Each row comes from the steps of one walk. Every step used is in the known rows, and no mark comes twice. Write the walk behind each row, first mark first.
Known rows
r > v: [-0.95  1.62  0.64  1.82 -2.18  1.75  2.28  1.45  3.96 -3.03  1.14  0.58
  0.08  0.67  2.22 -0.38  1.03  1.29]
u > v > f > m: [-2.27 -0.48  0.33 -3.50 -1.31 -1.09  0.68  2.57 -1.49  2.08 -0.22  0.39
  1.53  0.17  6.59 -1.03 -1.88  0.33]
f > m > u > a: [-2.80 -0.42  0.74  1.09  0.35  2.68 -0.30  2.30  0.63 -1.85 -0.64  0.23
  0.43 -1.28  0.17  0.80 -1.92  0.40]
r > v > u > f: [ 1.55 -0.22 -0.54  0.89 -3.12  4.04  2.77 -2.00  2.90 -2.90  3.08  0.96
 -0.86  0.06 -1.57  0.36  1.51 -0.41]
r > v > f > a: [-1.63  1.83 -0.06  0.42  0.73 -2.18  0.48 -0.36  0.80  1.12  0.45  0.49
  0.26 -0.70  0.05 -1.34 -0.17  0.86]
f > a > u: [ 2.07  1.68 -1.19  1.73  1.42 -3.50 -0.83 -0.29 -0.74  0.85 -1.99 -0.48
  0.75 -1.07  2.80 -0.67  2.27 -0.71]
m > u > a: [-1.34 -0.33  0.90  2.17  2.29  1.70  0.14  0.17 -2.39 -2.39  0.59 -0.56
 -1.51 -0.35 -4.56  1.14  0.00  1.07]
u > v > f: [-0.99 -0.31  0.39 -2.73  0.12 -2.07  0.93  1.05 -3.68  1.87  0.88 -0.25
  0.42  1.03  3.16 -1.02 -0.50  0.70]
f > m > u > a > l: [-2.63 -0.60 -0.53  2.22 -1.40  1.18 -1.37  2.15  0.62 -0.98 -2.02  0.65
 -0.90 -0.86  1.44  0.82 -2.13 -0.06]
v > u: [ 2.44  0.96 -0.14  3.18 -1.46  1.00  0.10 -0.48  1.25 -0.90  0.97 -0.68
 -0.42 -0.09 -1.06 -0.92  2.10 -0.89]
r > v > f > u > a > l: [-3.19 -0.02 -1.27  2.33 -2.15 -2.53  2.17  1.93  2.33 -1.17 -0.68  1.91
 -1.01 -0.94 -0.70 -0.75 -1.41  1.74]
a > u > v: [ 1.97  0.27 -0.64 -1.03 -1.17 -1.49  2.68  1.71 -1.82 -1.53 -0.98  0.20
 -0.07 -0.78  6.16 -0.30  2.25  0.57]
j > u > a: [ 0.46 -0.45  0.45  0.93  0.81  3.77  1.79 -1.26  0.38 -0.79  0.63 -0.37
 -1.28  0.40 -6.42  0.49  1.52  0.43]
j > u > v: [ 1.87  0.92  0.87 -1.34 -0.51  3.43  1.88 -1.55 -0.73 -1.03 -1.43 -1.25
 -1.42 -0.55 -2.34 -0.47  0.82  1.69]
f > m: [-1.57  0.53  0.49  0.52 -2.16  0.39 -1.00  2.98  3.94 -0.23 -0.07  0.42
  2.43  1.32  5.63 -0.70 -0.79 -0.70]
u > v: [-0.09  0.24  0.58 -0.31 -0.62  1.65  1.93  1.40 -2.23 -0.06 -0.72 -1.01
 -0.06  0.53  5.15  0.25  0.53  0.96]
a > u > f: [ 2.32 -1.47 -1.14 -2.33 -0.83 -2.72  0.08 -0.89  0.13 -0.94  3.40  1.35
  1.35  2.79  1.46 -0.40  2.26 -1.81]
m > u > a > f: [-0.18 -0.63  1.39  0.71  3.58 -0.64 -1.37  0.87 -1.61 -0.70 -0.15 -0.51
 -1.48 -0.97 -4.22  2.08  0.18  0.19]
j > u > f > a > l: [ 2.33 -0.19 -1.49 -0.51 -0.09  0.30 -2.46 -5.40 -0.12  2.38 -0.78 -0.48
 -1.64  1.65 -5.65 -0.08  0.30 -1.11]
m > u > f > a > l: [ 0.64 -0.05 -1.06  0.94  1.72 -1.66 -4.12 -4.21 -2.90  0.88 -0.90 -0.65
 -1.82  0.98 -4.14  0.46 -1.38 -0.59]

Which walk is each row?
[ 0.19 -0.85 -0.59 -0.42  1.78  0.02 -1.68 -2.85 -1.84  2.31  1.75 -0.65
  1.19  2.59 -0.23  0.89  0.28 -1.62]
u > f > a
[ 0.17 -0.43 -0.89 -3.86 -1.78 -4.07  1.54  2.76 -1.23  0.72 -0.63  1.38
  1.57 -1.24  7.94 -1.51 -0.04 -0.17]
a > u > v > f > m
[ 1.05 -0.15 -0.02  2.46 -1.12  3.53  3.56  1.38  2.78 -1.56  0.64  0.66
 -1.88 -2.94 -0.19  1.99  2.50 -0.13]
r > v > u > a > f
[-0.32 -1.60  0.70  0.44  2.07 -0.46  0.20  2.67 -0.43  1.90  1.01 -0.06
  0.11  0.85  1.16  2.50  1.66 -1.38]
u > a > f
[ 0.85 -0.90  0.25 -3.20 -1.48  2.94 -0.88 -2.64  3.45 -0.26  1.74  0.70
  1.24  2.08 -3.56 -0.53 -0.83 -0.76]
j > u > f > m
[ 1.64  0.49 -0.99  1.53 -1.32  3.94  2.02 -3.12  1.50 -1.13  1.18  0.24
 -1.04 -1.53 -1.69  0.65  1.38 -0.43]
r > v > u > f > a
[-1.23 -1.87 -0.13 -2.63 -1.87  1.35 -1.17  0.32  2.22  0.48  2.97  1.06
  2.75  3.38  3.70  0.32 -1.25 -1.90]
u > f > m
[ 2.94 -0.43 -1.25  1.38  0.52  1.67 -0.87 -3.97 -1.52  1.53  1.33 -0.81
 -0.35  0.09 -2.44  0.44  1.52 -2.18]
v > u > f > a
[ 0.33  1.52 -1.59  4.10 -0.14 -2.73 -2.89 -0.51 -0.57  3.07 -3.18 -1.03
 -0.91  0.63  2.97 -0.28  0.55 -0.97]
f > a > l
[-0.67  0.61  1.10 -2.07  1.89 -2.07 -0.52 -0.68 -4.94 -0.62 -0.17 -0.73
 -1.17 -0.71 -2.46 -1.09 -1.70  2.10]
m > u > v > f
[-2.88  1.47  0.91 -1.08 -1.33 -1.10 -0.10  1.37  3.50 -2.37  0.78  1.72
  0.65 -1.29 -0.19 -1.86 -2.46  1.58]
r > v > f > m > u
[ 0.84  0.51  0.99 -0.40  1.18 -2.78  0.19  2.72  0.78  0.24 -3.56 -0.82
  0.70 -1.70  3.29  0.71 -0.73  1.41]
a > f > u > v
[ 1.64 -0.79  0.90 -0.67  2.12  1.37  0.31 -0.46  0.99  1.01  0.03 -0.30
 -1.18 -0.23 -5.78  1.51  1.98 -0.21]
j > u > a > f
[ 2.11 -0.12 -0.19 -1.35  1.79  1.82 -1.49 -5.34 -0.60  1.46  0.56 -0.84
 -0.24  1.31 -7.28 -0.03  0.52 -0.63]
j > u > f > a
[ 2.24 -1.17 -0.09  2.25  0.73  1.34  0.84  1.10  0.08  1.12  0.68 -0.36
 -1.25 -1.38 -1.14  2.02  2.76 -1.74]
v > u > a > f
[-0.69  0.92  0.39  1.47 -0.43  0.24  2.14  1.98 -0.32 -2.14 -3.14 -0.90
  0.55 -1.31  2.74 -0.42 -1.15  2.46]
f > u > v
[ 1.15  0.37  0.68 -3.50  0.27 -0.08  0.90 -1.97 -2.00  0.96 -0.01 -0.51
 -0.99 -0.10 -3.97 -1.71 -0.05  1.53]
j > u > v > f
[ 0.45  0.16  0.18 -0.28  3.41 -0.14 -3.06 -4.13 -3.10 -0.11  0.60 -0.91
 -0.45  0.59 -5.16  0.49 -1.11 -0.10]
m > u > f > a
[ 0.92  0.92  1.02  1.09  1.39 -4.65 -2.07  2.50  3.42  0.03 -2.08 -0.33
  1.53 -0.25  0.61 -0.16 -0.22  0.41]
a > f > u
[-2.45  0.06  0.30 -2.14 -1.06 -3.68 -2.00  2.31  2.06  2.14  1.77  1.17
  2.78  2.00  3.22 -2.18 -1.73 -1.00]
v > f > m
[ 1.45 -1.36 -0.81 -0.27 -2.78  2.94 -0.39 -1.08  2.16 -0.22  2.47  0.51
  1.15  0.76  1.06  0.14  0.07 -2.35]
v > u > f > m
[-1.66  0.87  1.04 -0.71 -0.83  2.24 -0.18  1.93 -0.45 -1.91 -2.49 -0.49
  0.32 -1.96  3.91  0.11 -2.53  1.53]
f > m > u > v
[-3.49 -0.92  0.55 -1.57  1.11 -1.85 -1.60  1.60 -1.02  0.39  1.27  1.00
  0.93 -0.34 -1.80 -0.78 -2.62 -0.03]
v > f > m > u > a
[-0.71  0.20 -1.40 -0.72  0.31 -3.83 -0.88 -0.42 -5.06  4.65 -2.65 -0.68
 -1.22 -0.41  4.34 -0.61 -0.89  0.11]
u > v > f > a > l
[-2.03 -0.42  0.08  3.88  0.75  0.61  1.81  2.35  0.80 -2.11 -1.03 -0.12
  0.65 -0.58 -1.34  0.59 -0.50  1.31]
f > u > a
